What can hang from each mark
Z_497: Z_678
Z_938: Z_497
Z_361: Z_497 Z_938
Z_539: Z_361 Z_497 Z_678 Z_938
Z_355: Z_361 Z_497 Z_539 Z_938

Each row was made from one small tree. The marks that hang from a mark follow it in brackets, in the order of their numbers. Every link used is in the known rows. Write each row's tree.
Known rows
Z_361{Z_938{Z_497{Z_678}}}: [-0.633 -0.140 -0.303 -0.962  0.313 -1.538  0.658 -0.136 -0.828 -0.027
  0.267  1.449  0.373  0.551  0.682  2.482 -1.628  0.993]
Z_539{Z_361}: [ 0.133  0.513 -0.630 -1.050  2.993 -0.928  0.678 -0.864 -2.990 -0.687
 -0.097  0.728  4.950  0.286  0.037  0.860  1.928 -1.874]
Z_539{Z_938}: [ 0.481  0.152  0.070 -0.867  0.458  0.035  0.109  0.472  0.989 -0.286
 -0.340  0.061  1.447  0.179  0.875  0.942  1.318 -0.233]
Z_355{Z_361 Z_539 Z_938{Z_497{Z_678}}}: [-0.491 -0.949  1.617  0.688 -0.085  1.032 -0.611 -0.624  0.124  0.393
 -0.331 -0.719 -1.537 -1.168 -0.474 -3.907  1.608  3.338]
Z_539{Z_361 Z_938{Z_497}}: [ 3.447  0.039  0.716  0.307  2.603 -0.389  0.746 -0.985  0.419  0.061
  0.398  2.005  1.950  0.925  0.217 -1.696  2.778 -0.257]
Z_539{Z_361 Z_678}: [-0.894  0.509 -1.564 -0.365  2.188 -0.147  1.311  0.072 -1.979 -0.423
 -0.427 -0.470  3.049 -0.546 -0.542 -0.128  0.738 -3.875]
Z_355{Z_539{Z_678}}: [-1.396 -0.062 -0.938 -0.516  0.495 -0.229  0.338  1.208 -0.171 -0.315
 -0.894 -2.551 -0.721 -0.568 -0.192 -0.246  0.247 -1.330]
Z_497{Z_678}: [-1.892  0.621 -0.344 -0.797  0.807 -0.506  0.653  0.609 -2.321 -0.440
 -0.746  0.751  2.594  0.012  0.206  1.892 -0.447 -2.066]
Z_355{Z_361 Z_539}: [-0.697 -0.364 -0.158 -1.177  1.648  0.413 -0.630  0.130 -2.086  0.198
 -0.830 -1.677  2.038 -0.682 -0.291 -0.913  2.526  2.082]
Z_539{Z_938{Z_497}}: [ 2.082 -0.477  0.426 -0.698  2.150  0.395  0.406 -0.051  3.025  0.176
  0.257  1.556  0.823  1.221  0.684 -0.004  1.554  1.305]
Z_355{Z_361}: [-1.456 -0.309 -1.209 -1.963  2.656  1.240 -0.093 -0.176 -0.958  0.107
 -0.522 -0.294  4.629  0.104 -0.065  0.739  1.841  1.152]
Z_539{Z_497}: [ 0.816  0.142 -0.493 -1.048  1.801  0.283  0.173 -0.332  1.899 -0.444
  0.249  0.583  1.708  1.388  0.517  2.606 -1.637  0.423]
Z_539{Z_361 Z_938{Z_497{Z_678}}}: [ 2.417  0.527  1.345  1.593  0.952 -0.529  0.861 -0.385 -1.430  0.323
 -0.140  2.786  1.120  0.159 -0.119 -2.462  1.696 -1.982]
Z_361{Z_497 Z_938}: [-2.176 -0.098 -1.626 -2.126  0.279 -0.363 -0.612 -0.019  0.587 -0.199
  0.982  0.865  0.839  1.926  0.798  5.888 -1.379  0.551]
Z_355{Z_361 Z_497{Z_678} Z_539 Z_938}: [-1.272 -0.246  1.997  1.234 -2.951  0.488 -0.658  0.599  0.304 -0.408
 -0.117 -0.525 -2.360 -1.460 -0.286 -2.540 -0.276  0.798]
Z_355{Z_361 Z_497{Z_678}}: [-1.558  0.294  0.494  0.144 -0.351  0.732  0.472  1.299 -1.272  0.011
 -0.232  2.025  2.046  0.034 -0.299  0.577 -1.110 -1.636]
Z_361{Z_497{Z_678} Z_938}: [-3.077  0.512 -0.966 -0.901 -1.475 -0.487 -0.373  0.554 -1.167  0.019
  0.422  1.483 -0.161  1.083  0.556  5.073 -2.422 -1.331]
Z_355{Z_361 Z_497 Z_539 Z_938}: [-0.494 -0.755  1.404 -0.149 -1.200  0.567 -0.815  0.122  1.883 -0.608
  0.426 -1.054 -1.275 -0.681  0.008 -1.572  0.519  2.580]
Z_361{Z_938{Z_497}}: [ 0.160 -0.661 -0.908 -2.293  1.963 -1.303  0.475 -0.780  1.141 -0.264
  0.809  0.957  1.306  1.336  0.955  3.000 -0.479  2.838]
Z_539{Z_361{Z_497} Z_678 Z_938}: [-0.073  0.509 -0.794  1.101 -0.158  1.330  0.142  0.522  0.887  0.405
  0.113  0.791 -0.124  0.385 -0.535 -0.215  0.645 -4.344]
Z_938{Z_497{Z_678}}: [-0.339 -0.027  0.081 -0.741  2.506 -0.028  0.914  0.162 -0.888  0.031
 -0.171  2.289  2.068  1.157  0.093  0.948 -0.249 -0.511]

Write each row's tree
[ 3.370  1.204  2.447  3.251 -2.629 -1.077 -0.237 -0.046 -1.789  0.200
 -0.683  0.410 -2.788 -1.019 -0.218 -3.171  0.068 -1.805] -> Z_355{Z_539{Z_361 Z_497{Z_678} Z_938}}
[-1.052 -0.691  0.400 -0.926 -0.317  1.435 -0.235 -0.235  2.755 -0.790
  0.787  0.201  1.171 -0.046  0.210 -0.016 -0.014  1.720] -> Z_355{Z_361 Z_497 Z_938}
[-1.837  0.154  0.041 -0.286 -2.445 -0.782  0.252  0.993 -1.214 -0.099
  0.172  1.233  0.186 -0.413  0.259  1.918 -2.399 -0.074] -> Z_355{Z_361{Z_938} Z_497{Z_678}}
[ 1.243 -0.256  0.222 -0.161  0.746  0.922 -0.901 -0.222  0.188  0.390
 -0.380 -1.066  0.382 -0.032 -0.278 -1.042  0.322  2.920] -> Z_355{Z_361 Z_539{Z_497}}
[-0.193 -0.858  0.092  0.920 -1.862  2.240 -0.768 -0.420  3.560  0.151
 -0.311 -3.753 -3.810 -1.531 -0.645 -3.631 -0.639  2.589] -> Z_355{Z_361 Z_539{Z_497 Z_678} Z_938}
[-1.900  0.979 -0.539  0.090 -0.927 -1.251 -0.081 -0.208 -4.055  0.011
  0.507  2.132  1.079  0.614  0.026  3.382 -1.304 -2.694] -> Z_539{Z_361{Z_497{Z_678} Z_938}}
[ 1.364  0.067 -0.432  0.986 -1.395  1.257  0.396  0.764  4.462  0.133
 -0.180 -0.892 -2.307  0.099  0.203 -0.387 -2.034 -1.420] -> Z_539{Z_497 Z_678 Z_938}
[ 0.026 -1.033 -1.112 -2.169  2.113  0.003  0.073 -0.828  0.728  0.432
  0.475  0.315  2.347  0.689  0.291  1.262  0.461  4.369] -> Z_355{Z_361{Z_938{Z_497}}}
[ 3.507  0.707  0.697  1.102  0.071 -0.233  0.141 -0.921  1.154 -0.125
  0.240  1.061  0.873  0.213  0.230 -0.834  0.375 -1.034] -> Z_539{Z_361 Z_497 Z_938}
[ 2.229 -0.109 -0.156  0.987  1.706  0.354  1.268 -0.071  1.330  0.340
  0.013  0.732  0.024 -0.008 -0.348 -2.845  1.620 -2.024] -> Z_539{Z_361 Z_678 Z_938{Z_497}}
[-2.700 -0.865 -0.596 -1.390  0.860  2.979 -1.255 -0.725  2.173  0.141
  0.710  0.031  1.462  0.725 -0.092  1.221  1.174  1.715] -> Z_355{Z_361{Z_497} Z_938}
[ 2.751  1.236  1.407  2.489 -1.616 -0.438  0.322 -0.286 -0.932  0.087
 -0.298  1.623 -0.152 -0.513 -0.046 -1.565 -0.395 -2.842] -> Z_539{Z_361 Z_497{Z_678} Z_938}
[ 0.156  0.067  0.672  0.841 -3.121 -0.601 -0.959  0.102 -1.496  0.552
 -0.469 -1.389 -2.662 -1.252 -0.041 -0.376 -1.912  2.641] -> Z_355{Z_361{Z_938} Z_539{Z_497{Z_678}}}
[ 2.185  0.043  0.452  1.804 -2.408  0.426 -0.230  1.134  3.570  0.274
 -0.537 -2.219 -4.819 -0.700  0.032 -2.034 -1.116 -0.342] -> Z_355{Z_539{Z_497 Z_678 Z_938}}
[-1.418  0.553  1.398  1.572 -1.422 -0.223 -0.928 -0.654 -2.322 -0.256
  0.170  0.340 -1.512 -0.436 -0.537 -0.988  0.861 -1.985] -> Z_355{Z_539{Z_361{Z_497{Z_678}}} Z_938}
[ 0.209 -0.388 -0.534  0.567 -0.226  1.625 -0.281  0.634  1.113  0.630
 -0.767 -2.501 -1.550 -0.793 -0.852 -2.193 -0.854  0.998] -> Z_355{Z_361 Z_539{Z_497 Z_678}}
[ 0.444  0.374 -0.080  0.716 -2.259 -2.618  0.731  0.784 -1.039 -0.782
  0.501 -0.981 -2.507 -0.834 -0.100 -0.018 -1.893 -2.209] -> Z_355{Z_497 Z_539{Z_361{Z_938} Z_678}}
[ 0.466 -0.293 -1.571 -0.545  1.710 -1.353  1.381 -0.795 -0.416 -0.059
  0.592 -0.047  0.526  0.084 -0.088  0.144 -0.559 -0.462] -> Z_539{Z_361{Z_938{Z_497}} Z_678}
[ 1.656  0.577  1.086  1.176 -0.119 -0.219 -0.982 -0.011 -0.884  0.335
  0.151  0.827 -0.822  0.575 -0.173 -0.558  2.585 -1.542] -> Z_355{Z_539{Z_361{Z_497} Z_938}}
[-1.984  0.346 -2.178 -0.501 -0.191 -0.289  0.267 -0.067 -0.949  0.026
  0.704  0.204  0.449  0.691 -0.245  2.866 -1.573 -2.832] -> Z_539{Z_361{Z_497 Z_938} Z_678}
[ 0.821 -1.103  1.049 -0.833  1.591 -0.102 -0.302 -1.179  2.681 -0.543
  0.456 -0.986 -1.534  0.350  0.432 -1.361  1.600  3.576] -> Z_355{Z_539 Z_938{Z_497}}
[-0.890 -0.420 -0.254  0.934 -1.502  2.562 -1.235  1.651  2.042  1.304
 -0.610 -1.529 -2.947 -0.460 -0.785 -2.026  1.475 -0.417] -> Z_355{Z_361{Z_497} Z_539{Z_678 Z_938}}
[ 0.724 -1.183 -0.030 -1.426  1.185 -0.720 -0.534 -0.606 -0.328  0.580
  0.180 -0.994 -0.374  0.025  0.134 -0.289  1.369  5.365] -> Z_355{Z_361{Z_938{Z_497}} Z_539}
[ 0.487 -0.012 -0.553  0.418 -0.309  0.192  0.086  0.743  2.037 -0.086
 -0.410 -2.115 -2.469  0.000 -0.217 -0.332 -1.807 -0.469] -> Z_355{Z_539{Z_497 Z_678}}
[-2.617  0.083  0.018  0.049 -2.365  0.017 -1.515  0.722 -2.870  0.890
 -0.258 -0.276 -1.658 -0.285 -0.311  1.516 -0.595  1.225] -> Z_355{Z_361{Z_497{Z_678} Z_938} Z_539}
[-0.389  0.308 -1.047  0.050 -0.998 -2.233  0.493 -0.067 -2.734 -0.400
 -0.308 -2.709 -1.243 -1.547 -0.164 -0.616  0.115 -1.249] -> Z_355{Z_539{Z_361{Z_938} Z_678}}
[ 0.843  1.062 -0.075  0.964 -1.635 -1.964  0.496 -0.995 -2.540 -0.380
  0.286  0.976  0.303 -0.432  0.177  1.500 -2.692 -1.278] -> Z_539{Z_361{Z_938} Z_497{Z_678}}
[-0.807 -0.500  0.773 -0.369  0.872  0.447  0.476 -0.742  1.452 -0.425
  0.259  0.983  0.087  0.302  0.328 -0.398 -0.068  0.958] -> Z_355{Z_938{Z_497{Z_678}}}
